Known rows, with every step that occurs:
gesuk > gazek > vifo: [ -5  -9  22  16   8 -13  10   2   7   3  20  -7   8  -2  -1 -14  -1  18
   0   0 -15  -7  -4   7  12   8   6]
vifo > kopig > setoral > pebab: [ -4   1 -28 -26  -4  20  -5   0 -11  -1 -18  -3   5  15 -14 -16  -4  -4
  -7   5  17 -12 -15   0   2  14  -5]
setoral > bozar > vifo: [  6  -6 -10 -18   0  -7  -3   0   3  15  -2 -22   9  11  14   6   8   6
   1  -4 -16  -4   9  -6 -10   1   6]
dosu > bozar > vifo > kopig > setoral: [ -2   6 -27  17  -6  -1  -1   4  -2  -1   9 -16   4  14   5 -12   3  -5
  -6   0 -13  -4 -27   0  -7  10   2]
gesuk > gazek: [-6 -7 26  7  8 -5 -2 -4 -2  6  7 -1  5 -5 -5 -8  4 18 -3  1 -5 -3  1  4
  8  4  6]
kopig > setoral: [  2   8  -8  -1  -5  10   2  -6 -13   1 -11   9  12   1 -11 -16  -4  -6
   2   0   6  -1  -2  -2  -5   3  -7]
setoral > bozar > vifo > kopig > dosu: [  0  -5 -26 -29  -3  -1   0   3  -6  15  -4 -26   6  17   8  -1   4   7
  -4   0  -6  -7   4  -5  -8   6   6]
setoral > pebab > vifo: [  2  -7 -24  -8   6  -2   4   2  17   4   6 -10  11  14  18   4   2   4
   8  -1  -6 -12 -20  -5  -7  13  -1]
vifo > gebo: [  4  -8  -3 -12   2  18   4   2   7   6  -4  16  -5   6 -12  -2   3  -5
   4   4  -4  -8  -4   0   1  -6  -1]
bozar > vifo > gebo > varugo: [  0 -15  -8  14  -3  27   8  -1  11  16  13 -22  -4   4 -15   3   7   7
   4   2 -20  -3  -1  -7 -12 -15   4]
gebo > setoral > pebab > vifo: [  1  -4 -23  15   2   8  10  -2  12  10  12 -11   1  11   1   8  -6  -2
   7   2  -8  -4  -6  -4  -8  -3  -4]
bozar > vifo > kopig > godos > gebo: [  1  -6 -16   2 -11  13  -3   5  -4  13  -3 -35  -1  11  -3  -8   6  17
  -3   1  -4  -3 -10   4  -4 -10   1]
tosu > vifo > gebo > setoral: [ -3  -1 -15  12  -2  13   9   3   8   7   0  18  -7   3 -18  -4  -2   6
   9  11  -1  -5  -3   5  -8 -19   1]
tosu > zime: [ -7   7   8  26   4  15  -6   2   4 -19   0   0 -10   1  -4   3   2  10
   2   7   4   0 -12   6  -6   3   0]
dosu > kopig: [  3   3 -17  -2  12   4  10   0  11  -9  10   4   0   0  14   2   4   6
  -1  -1   9   8   2   1  -6  -3   1]
vifo > bozar: [  5  -4 -11 -12   5  17  -2   3   5   3  -6  14   3   9 -18   0   1   0
   6   5   4  -5  -7  -5   8 -10  -3]
gebo > setoral > bozar > vifo > kopig: [  0  -2 -21   0  -4   9   2   0  -1  19   3 -23  -4  12  -5   6  -3  -1
  -1   1 -10   0  13  -1  -6 -11   3]
setoral > bozar > vifo > kopig: [  1  -4 -20 -27  -1  -1  -6   4   0  14  -4 -25   4  16   8   2   6   5
  -4  -2  -8  -8   4  -2  -4   2   7]
gebo > setoral > bozar > vifo > kopig > dosu: [ -1  -3 -26  -3  -5   9   8   0  -6  19   5 -24  -2  13  -7   4  -5   2
  -1   3  -8   0  13  -4 -10  -8   1]
dosu > kopig > vifo: [ -4   3 -23 -17  10  15   7   2  10  -6  10   6   9   5  10  -6   5   2
  -9   1  -2  10  -7  -2  -8  -3   1]
gazek > vifo > kopig > godos > gebo > setoral: [ -3  -6 -21   7  -8   2  12   9   3   1  16 -19   0  13  -8 -17  -8   3
  -3   3  -1 -11  -5  11  13  -6  -5]
setoral > pebab > vifo > gebo > varugo: [ -1 -18 -29 -11   7  15   8  -1  24   7  15  -6   8  17   2   3   4  -1
   6   2  -7 -19 -14  -8  -6   6  -2]
pebab > vifo > kopig: [-11   5 -34   1  -2  -3   6   9   7   4  16  -2   1  15   7  -8  -6   4
   8   0   7 -11 -22   8   4   1   2]
gesuk > gazek > vifo > kopig > godos > gebo: [ -7 -13  11   2   1  -7   5   5   1   5  17 -15   6   5  -5 -23   1  23
  -7   3  -4 -15  -7  13  20   4   2]
godos > gebo > setoral > pebab: [ 15  -6  -7  -5  -2  10  -1  -1   3  12  -5 -17  -8   1  15   8  -2   2
  -7   5   1 -11   2  -5  -8  -9 -12]
pebab > vifo > gebo: [ -1  -3 -23   3   2   4  12   6  17  10  15  14   3  13   5  -4  -1   1
  16   1  -6 -13 -17   3  -2  -6  -1]
bozar > vifo > gebo > setoral > pebab: [ 10 -13 -12  13  -1  29   8   2  11  22  -2 -21  -5   9 -11   8   5   6
   7   3 -26  -2  -6  -7 -16 -12   1]
gesuk > gazek > vifo > bozar: [ -2 -12  14   7  12  -3   9   4   9   5  16   2  10   3 -12 -14   0  18
   4   3 -13 -10  -7   4  17   2   4]
pebab > vifo: [ -4   3 -20  13   1 -11   9   4  11   5  18   1   6   8  14  -2  -3   4
  14  -3  -4  -7 -15   3  -3  -1   0]
gebo > setoral: [ -1   2  -4  20  -3  10   7  -3  -1   7   7  -3  -7   0 -12   5  -7  -5
   2   3  -4   6  10   0  -2 -13  -3]
bozar > vifo: [  4  -2  -3  17  -3   5   3   2   2  12   1 -26   0   1   3   4   5  12
   5  -2 -18   5  -7  -3 -13  -6   5]
godos > gebo > setoral > bozar > vifo > kopig > dosu: [ 11  -4 -22 -16  -8   7   2   3  -8  23  -1 -27  -7   9  15   3  -3   7
  -8   5   1 -11   8  -3 -11 -13  -8]
gazek > vifo > kopig > setoral: [ -5   4 -24  -1  -5   2  12   8  -3  -4   7  -6   5  11  -9 -23 -11  -4
   0   2   2 -11 -13   9  10   9  -3]

Rows:
[ -1  -4 -31 -30  11  25  10   1  15   5  10  14   7  14   2  -4   5  -7
  -8   4  -6   3   2  -4  -9 -10   0] : dosu > kopig > vifo > gebo > setoral > bozar
[ -6  -1 -19  -1  -1  -4  11  12   6  -4  13 -12  -2  10  -2 -13  -8   0
  -1   1  -2 -11 -12  10  13   6   1] : gazek > vifo > kopig
[  7  -7  -7  22  -3  26  10   2   7  22   3 -15  -8   5 -14   5   3   6
   9   3 -24   2  -3  -3 -14 -19   2] : bozar > vifo > gebo > setoral
[ -5  -9 -15 -31  -2  29   2   1   5  16   1  13   8  15 -16  -7   1 -15
  -8   6 -20  -6  -2  -6  -4 -10  -2] : kopig > vifo > gebo > setoral > bozar
[  5 -13 -25 -14   7   9   6   3  21   8   3   0   8  18  10   2   4   1
  10   2  -8 -18 -21  -5  -7   9  -2] : setoral > pebab > vifo > gebo
[ -2 -10 -22 -17  -9  17  -6   1  -5   5  -6 -18  -2  16 -12  -9   0   4
 -11   6  14 -12  -4   5   8  -4  -7] : vifo > kopig > godos > gebo > setoral > pebab
[ 16  -4  -8  -7  -5   3  -1   0   1  22   0 -24  -6   4  21   9   1   5
  -4   1  -7  -8  12  -3 -11 -18  -7] : godos > gebo > setoral > bozar > vifo
[  8  -3 -16  -6   5   5   7  -2   9  -6   8  -4   7   5  14  -6   9  12
  -4   0  14   3   5   3  -4  -9  -5] : dosu > kopig > godos > gebo
[ -2  -2 -26  17   1   9  17   4  16  15  20  12  -2  13  -3  -1  -6  -2
  17   2  -9 -10 -12   3  -4 -14  -3] : pebab > vifo > gebo > setoral
[ 10   2 -31 -20   9  17  11  -3   6   5  -2   5  12  11   8  -8   7   2
   3  -1   2   0   4  -5 -15  -2  -1] : dosu > kopig > setoral > bozar > vifo > gebo
[  5  -4 -14  20   0   0   4   5  12   4  14  -8   0  12   9  -1   9  -5
  -1   0 -28  -6 -22  -4 -11   3   4] : dosu > bozar > vifo > gebo
[  1  -7 -30 -23  12  34  11   1  18   2   7  10   5  12  -1  -3   5  -3
  -8   5  -7   3  -8  -6 -11  -6  -2] : dosu > kopig > vifo > gebo > setoral > pebab
[-10   9 -39   0  -5   3   7   5  -1   5   9   4   8  16   0 -18  -8   1
  10   0  11 -12 -24   7   2   3  -3] : pebab > vifo > kopig > setoral
[  4   4 -14 -25  -3   2  -2  -7 -12   5 -13   8  19   9  -2 -13  -1  -9
   0  -1   5  -8   8  -5  -5   8  -5] : kopig > setoral > bozar
[ -1   0 -30 -26  13  26   6   4  12  -4   7  16  11  11  -1  -6   6   1
  -6   4   1   7 -12  -5  -3  -9  -1] : dosu > kopig > vifo > bozar
[ -1   0 -29   4   5   3   8   6  15   7  15  13   9  16   1  -3  -2   4
  18   1   0 -10 -21  -1   2  -9  -2] : pebab > vifo > bozar
[ -4  -6 -35 -16   4   2   1   5  13   3   4 -12   6  20  12  -1   0   4
   3   1   2 -16 -25  -1  -1  15   0] : setoral > pebab > vifo > kopig
[ -7  -2 -39  -8  -7  -4   4   5   5  12  17 -10   6  24   7 -11  -4   5
   5   1   8 -16  -8   8   4  -8  -4] : pebab > vifo > kopig > godos > gebo > setoral > bozar
[ -3 -14  19   8  10  -1  12   4  11   7  17   3   5   2  -9 -16   1  15
   3   3 -18 -13  -5   7  13   4   5] : gesuk > gazek > vifo > gebo
[  0  -4 -29   1   2   4  14   3  17  18  18  11   3  18   3   0  -4  -4
  16   2 -10 -14  -5   1  -4 -11  -1] : pebab > vifo > gebo > setoral > bozar
[ -6  -8 -32  11  -3  13   8  -1   8   8  11 -15   4  19 -11  -1  -5   0
   5   3  -1  -6  -8   0  -1  -3  -3] : gebo > setoral > pebab > vifo > kopig > godos
[  1  -5 -17  13 -13  18   0   3  -5  17   1 -36  -4  11  -9  -5   2  15
  -2   2  -6  -1  -6   4  -5 -17   0] : bozar > vifo > kopig > godos > gebo > setoral
[ -2  -6 -18  -4  -7  -3   8  10   4  -2  13 -18   3  13  -2 -19  -4   5
  -4   2   1 -14 -10  11  14   1  -4] : gazek > vifo > kopig > godos > gebo
[  0  -2 -25  25 -10   0  -1   4   1   5  16 -28  -2  15   7  -7   4   0
  -9   1 -15  -5 -18   2  -6  -3   0] : dosu > bozar > vifo > kopig > godos > gebo > setoral
[ -6   5 -29 -36  -6  10  -6   0 -15   2 -14   2   7  16 -11 -18  -4  -8
  -7   3  18 -12  -2   3   5   8  -3] : vifo > kopig > setoral > bozar
[  7  -9 -21  21   1   8   5   2  15   7  12 -15  -1  15   5   4   8  -7
  -2   2 -31  -6 -20  -8 -14   4   2] : dosu > bozar > vifo > gebo > setoral > pebab
[ -4   2 -23  17  -4  -6  -1   7   4  -1  14 -21  -2  13  10  -4   5  -2
  -8  -1 -17  -4 -24   1  -5   8   6] : dosu > bozar > vifo > kopig
[ -5  -5 -15 -28   1  27  -4   4   2   6  -4  14  14  13 -18 -10   2  -5
  -6   6 -10  -2 -18  -8   3  -7  -2] : kopig > vifo > bozar
[-10   1 -24 -18  -5   9   4   5 -15   0  -2  -5  -3  11 -10 -11  -6   4
  -7   6  17  -5  -7   2   3   8  -1] : vifo > kopig > dosu
[ -4  -7 -40 -19   3   3   7   5   7   4   4 -13   8  21  11  -3  -2   6
   3   3   4 -16 -24  -4  -5  18  -1] : setoral > pebab > vifo > kopig > dosu
[  6   7 -28 -23   9   5   8  -6   2  -5   0   9  15   8  12  -9   3  -2
   0  -1  13   1   9  -3 -10   3  -3] : dosu > kopig > setoral > bozar
[  6  -2 -29 -12   0  17   7  -4   4   7  -8   9  18  16  -3 -14  -1  -6
  11   2  -1 -16 -20  -6 -10  11  -8] : kopig > setoral > pebab > vifo > gebo
[  3 -16 -14 -20   1  11   1  -2  11  19   8 -19   6  13  -1   5   9   1
   0   0 -17 -10  13  -9 -10  -6   5] : setoral > bozar > vifo > gebo > varugo
[ -3  -7 -22 -24 -10   9  -7   1  -7   8  -2 -14   0  18 -10 -11   0   2
 -11   4  15 -12   7   6  10  -8  -5] : vifo > kopig > godos > gebo > setoral > bozar
